Each row was made from one path, in order. Every step used is in the known rows, and no mark comes twice. Write each row's path.
(in the rows, 128 means zero)
Known rows:
rume-kuli-nulal: [169 128 147 121  69 119 110 158 140 166 162 136 140 157 173 139 106 136
  83  98  90 128 104 151 147 143 152 146 119 102 143  88 129  92  97 107
 144 117]
nulal-rume: [157 128 149 158  70 117 152 164 144 153 145 130 130 160 180 136 107 151
  72 102  82 101 123 136 140 143 175 136 152 110 109 114  98 109 106  84
 143 147]
rume-vibuf: [157 136 146 141  60 105 139 173 166 145 163 152 128 150 181 154 131 144
  79 106  95 135 124 135 137 131 154 152 131 131 139 126 111  78 100 101
 124 134]
dogop-feronip: [168 136 152 174  56 116 121 156 149 155 147 181 115 143 196 136 121 158
  77 115  75 124 105 125 137 126 164 133 153 132 137 112 114 136  98  73
 148 144]
leke-rume-kuli: [153 130 161 131  59 112 159 157 124 139 166 135 141 151 203 152 108 159
  85  77 103 132 107 151 149 139 173 145 104 100 137  85 116  89  99 104
 139 122]
leke-kuli: [150 115 151 172  63 104 126 145 157 144 126 165 131 118 168 146 112 156
  86 102  18 108 121 125 146 134 157 134 120 129 135 137 108  95  94 104
 130 170]
vibuf-rume: [148 132 169 145  69 123 145 155 109 144 162 133 131 165 183 136 114 162
  80 110  84 115 110 133 146 135 147 149 120 120 138  85 117  99 130  84
 134 128]
dimi-dogop-kuli-rume: [182 119 148 107  69 125 153 136 115 139 166 145 116 108 140 145 142 161
  79  76  53 127 131 121 144 148 177 155 104 120 156 107 124 114 114 105
 133 128]
dogop-dimi: [157 130 168 134  51 109 115 169 137 141 145 143 137 166 167 141 137 159
  82 124 129 117 120 131 136 125 160 144 142 120 126 120 103 104 110  76
 132 139]
nulal-kuli: [172 107 164 150  65 112 157 145 131 140 112 145 136 166 199 144 115 152
  88 111  87 117 124 145 140 130 165 148 129 113 140 104 112 125 103  99
 157 127]
leke-rume-nulal-kuli-dimi-dogop: [166 121 179 101  38 101 140 141 128 100 174  89 144 136 116 162 114 160
  69  81 116 114 126 162 148 159 168 186 106 105 150  45 111 126 102  83
 144 123]
dimi-kuli: [171 131 138 155  60 108 134 167 148 155 138 154 142 137 180 141 108 150
  80 125  83 107 126 135 138 137 155 155 138 112 152 119 112 115  91  93
 140 160]
vibuf-feronip-dogop-dimi: [163 130 174 127  58 125  86 184 168 127 176 129 121 151 170 134 136 171
  80 130 133  85 115 133 129 114 176 143 138 120  92 127 105  90 111  83
 154 169]
kuli-leke-rume: [122 118 153 145  60 105 156 148  74 143 129 127 128 146 179 152 110 163
  83  85  84 114 119 147 134 146 145 152 114  98 129  98 115  40  94 133
 140 133]
feronip-dogop-dimi-kuli: [179 143 137 129  59 108  91 177 144 134 167 141 140 147 180 144 121 171
  86 137 113 104 135 138 133 129 154 160 134 100 117 141 107 121  95  36
 141 157]
kete-dogop-dimi-kuli-rume-leke: [191 131 146 105  60 105  99 164 103 114 209 117 165 131 169 139 115 184
  97 112 139 123 132 154 134 126 185 167 121 127 148 121 100 136  99 110
 114  76]
rume-leke-kuli-dimi-dogop: [167 106 153 107  42  95 103 145 176 123 115 141 142  94 122 157 125 164
  78  85  15 101 126 129 138 156 185 155 113 126 142 102  95  94  99 137
 125  96]
kete-dogop-kuli: [176 118 159 153  69 105 161 138  90 139 183 144 134 117 186 130 130 162
  84 102  92 103 141 112 137 130 161 156 131 147 143 123 130 136  99 143
 129 162]
kete-dogop-dimi-kuli-nulal: [179 143 149 134  68 105  60 173 108 150 210 115 150 145 146 128 114 152
  84 139 156 113 136 150 140 132 135 175 149 111 159 124 124 144  92 115
 131 144]
rume-nulal-leke-kuli: [157 112 158 156  58 106 131 133 127 114 123 135 136 113 150 152 105 174
  92 102  61  88 110 138 156 144 169 139 108 143 118  94 116 139  87  78
  99 165]
vibuf-feronip-dogop-dimi-kuli-leke: [159 118 143 119  59 117  81 188 155 130 146 129 124 133 161 138 117 171
  81 141 115  76 124 153 124 132 165 162 132  99  97 151 105  75  79 117
 157 162]
rume-nulal-kuli: [173 114 169 137  57 109 162 139 129 121 135 125 144 162 168 147 103 154
  83 111  92 102 130 150 148 137 163 156 123 131 125  87 117 128  96  74
 141 142]
vibuf-feronip-dogop: [163 130 160 147  66 125 111 173 169 138 166 135 113 135 189 133 124 161
  76 117  92  83 113 129 128 119 169 141 127 125 104 114 113  71 106  97
 162 177]
leke-rume-kuli-dimi-dogop-kete: [161 124 169  92  23  95 139 154 162 137 165 120 131 119 143 164 117 161
  70  81 100 139 125 149 148 154 183 172  80 104 168  63  86  90 117  93
 139 118]
feronip-dogop-dimi-kuli-leke: [162 126 126 119  59 102  88 177 117 135 140 133 138 142 176 148 118 169
  87 132  95 102 137 145 125 141 147 167 124  91 107 155 108  81  81  67
 143 142]
kuli-dimi-dogop: [166 125 152 116  40  99 102 164 163 147 148 129 132 129 138 147 144 137
  63 107  98 123 130 125 131 152 160 165 125 117 159  87 103  91 113  91
 142 128]
feronip-dogop: [163 136 144 149  67 110 121 159 129 141 151 144 126 147 204 141 125 157
  83 111  71 108 132 124 130 129 155 146 120 116 118 119 114  77 108  44
 147 162]
kete-dogop-dimi-kuli: [179 136 152 144  60  97  93 175 117 135 192 130 152 143 174 130 125 162
  83 140 147 118 145 136 136 126 159 170 144 128 151 146 107 150  96 104
 127 147]
nulal-rume-vibuf-feronip-dogop-kuli: [178 130 149 127  79 135 150 173 198 121 197 132 100 119 168 147 120 171
  76  91  86  70 124 140 139 138 188 148 139 119  73 139 112 114  87 133
 147 177]
kuli-rume: [162 132 144 142  63 118 139 154 126 144 174 136 132 142 178 145 119 153
  85  97  95 136 111 139 137 133 165 141 111 121 149  95 109  77 112  72
 137 132]
rume-kuli: [170 122 151 133  61 112 146 165 142 152 141 149 142 153 204 142 119 145
  81 100  87 130 113 136 145 136 175 139 116 118 135 110 111  95  99  98
 138 116]
vibuf-rume-leke: [153 125 172 120  67 124 152 146 105 130 138 128 141 158 184 141 107 181
  89  99  63  98 106 137 145 136 170 146 120 124 124  74 112  94 130 117
 123  72]
kuli-leke-rume-vibuf: [127 129 144 132  60  99 152 167 110 133 154 129 123 144 175 168 114 159
  85  79  94 134 125 158 136 146 143 162 109 105 130 117 117  35  85 143
 122 116]

Which path is each row?
[136 133 154 116  46 101 128 167  89 109 174 107 152 141 125 157  96 177
  82 111 130  95 127 168 141 152 149 172 124  97 116 107 113  89  74 100
 120 147] : dogop-dimi-kuli-leke-rume-nulal
[160 130 163 109  81 139 112 148  82 150 161 107 134 170 175 137 102 162
  95  94 123 120  77 164 159 152 154 151  96  94 142  35 138 149 121 100
 119  74] : vibuf-rume-kuli-nulal-leke
[186 125 154  93  61 124 158 133 117 115 189 124 124 108 110 151 131 163
  74  79  58 111 133 126 152 154 176 162 102 136 142  88 129 111 107  84
 118 144] : dimi-dogop-kuli-rume-nulal
[158 103 147 144  68  97 162 135  62 140 148 136 130 117 182 134 126 160
  84 102  75 101 146 118 129 143 149 162 121 137 131 136 130  95  86 176
 130 141] : kete-dogop-kuli-leke
[181 137 146 107  50 119 108 159 114 105 187 111 154 144 130 153 111 183
  95 121 176 110 108 166 149 143 175 163 110 118 132  79 109 166  95  32
 101 124] : dogop-dimi-kuli-rume-nulal-leke
[156 111 151 155  43  99 108 140 150 131 126 144 141 110 152 154 118 166
  91 100  91 103  98 140 138 149 165 146 107 121 137  82 103 137  90  91
 120 138] : nulal-leke-kuli-dimi
[153 136 159 123  70 119 126 156 114 154 187 120 137 154 173 146  96 151
  86  74 108 127 100 166 152 145 152 150 108  85 145  67 132  85  98 115
 146 119] : leke-rume-kuli-nulal
[163 140 133 127  62 114 133 169 155 136 198 144 129 136 172 160 126 149
  86  90 104 159 114 150 138 132 160 154 109 127 150 116 109  68 106  78
 121 119] : kuli-rume-vibuf
[165 132 150 123  56 122 141 141  96 116 177 111 138 140 154 152 111 173
  92  95 133 114  99 149 147 142 175 148  99 134 132  55 117 119 107  42
 106 127] : kuli-rume-nulal-leke
[143 137 140 120  60 102 103 170  89 121 162 121 136 140 171 155 107 183
  91 108 110 102 132 160 130 143 144 172 112  74 110 131 110  73  80  80
 143 141] : feronip-dogop-dimi-kuli-leke-rume
[172 123 145 133  64 124 172 134 117 136 182 151 130 122 165 146 122 165
  89  82  81 120 116 129 138 139 168 144 109 123 141  97 123 106 105  99
 137 144] : dogop-kuli-rume
[173 117 164 128  36 100 145 144 149 111 159 113 157 150 144 153 104 150
  76 111 130 103 115 157 139 148 157 170 118 125 132  66 108 127  91  71
 147 137] : rume-nulal-kuli-dimi
[154 108 156 165  66 109 124 139 128 139 101 155 127 119 175 147 117 171
  97 101  52 101 107 132 147 136 171 132 110 127 131 110 112 138  95 104
 114 142] : nulal-leke-kuli
[154 121 140 160  65 112 126 143 143 134 164 155 132 109 160 150 110 157
  90  85  28 134 110 138 145 134 164 133  99 126 145 126 107  83  99  76
 129 148] : leke-kuli-rume
[173 135 125 142  62 116 127 161 139 146 179 143 142 131 172 146 104 153
  86 109  94 131 117 150 137 138 159 154 115 109 163 108 109 102  96  70
 137 139] : dimi-kuli-rume
[165 119 159 115  22  91 120 155 174 154 134 135 125 121 127 155 132 151
  64 117  82 117 138 123 134 147 168 169 112 128 168  82  83  89 124  79
 137 151] : kuli-dimi-dogop-kete
[149 118 147 162  72 111  94 142 148 159 148 150 128 120 140 142 101 148
  88 100  24 104 112 139 146 140 137 138 127 114 142 115 125  88  92 114
 136 170] : leke-kuli-nulal
[153 103 139 123  60 105 145 160 117 153 109 143 139 151 201 146 114 142
  81  98  69 129 121 144 138 149 166 145 106 110 125 122 114  58  85 125
 140 101] : rume-kuli-leke
[158 112 152 141  67 129 109 160 185 116 176 141 110  95 148 158 119 174
  98  87  94 121  86 163 148 127 190 136  89 137 134 116 109 115  91 138
 111 130] : nulal-leke-kuli-rume-vibuf-feronip
[177 114 160 122  67 131 138 167 184 119 180 130 119 140 172 154 119 154
  88  96 124 135 105 174 142 122 184 154 109 124 142 110 108 104  98 137
 151 109] : nulal-kuli-rume-vibuf-feronip
[142 140 171 141  53 108 163 148 105 118 191 113 140 145 153 155 101 166
  76  90 105  99 118 146 149 138 154 152 120 125 127  70 119  84 101  80
 122 166] : leke-rume-nulal
[156 111 151 136  37  94 119 141 178 125 127 148 156 103 149 156 104 169
  88  91  41  93 110 138 134 147 175 144 115 129 127  95  94  92  89 126
 126 109] : rume-leke-kuli-dimi
[160 121 134 143  67 114 119 150 143 118 165 148 123 104 160 165 120 169
 103  79  73 146 104 156 149 136 174 142  87 128 144 116 111 122  92  88
  97 113] : nulal-leke-kuli-rume-vibuf
[161 121 181 129  67 124 164 138 101 108 163 107 143 175 165 143  94 166
  84 108  88 105 113 157 158 140 154 163 111 124 126  64 124 139 121  67
 131 121] : vibuf-rume-nulal-kuli
[177 140 147 108  54 127  92 201 211 121 223 133 130 132 136 152 125 163
  83 124 170 128 106 171 137 123 178 160 124 117 142 137 102 108  91 119
 129 128] : dogop-dimi-kuli-rume-vibuf-feronip
[170 123 148 157  40 103  70 152 195 137 150 175 112  88 132 148 130 152
  68 100  25 131 110 123 144 147 171 147 132 130 157 118 101 148  91  85
 142 144] : leke-kuli-dimi-dogop-feronip
[144 144 158 138  60 105 153 170 145 131 191 137 126 145 181 163 120 159
  84  83 113 137 118 150 142 132 153 157 120 114 140 101 114  69  99 111
 121 138] : leke-rume-vibuf
[162 139 145 132  54 114 142 150 128 123 200 118 141 139 150 150 108 156
  79  98 100 123 112 145 143 138 162 150 110 138 136  81 114  77 106  41
 121 152] : kuli-rume-nulal
[164 132 169 142  59  98 100 167 101 133 193 123 143 153 182 128 143 160
  81 129 149 124 139 125 135 118 162 157 143 140 137 134 108 122 110  98
 123 138] : kete-dogop-dimi
[164 145 144 128  83 135  86 190 201 144 215 102 103 145 149 146 104 150
  73  99 109  84 108 166 138 139 163 150 150 101  89 118 115  79  96 112
 153 161] : kuli-nulal-rume-vibuf-feronip-dogop
[177 131 153 147  60 118 100 159 153 156 137 168 102 132 170 135 142 151
  67 108  45 131 121 116 145 135 177 142 148 131 154 116 114 142 109  82
 146 130] : dimi-dogop-feronip
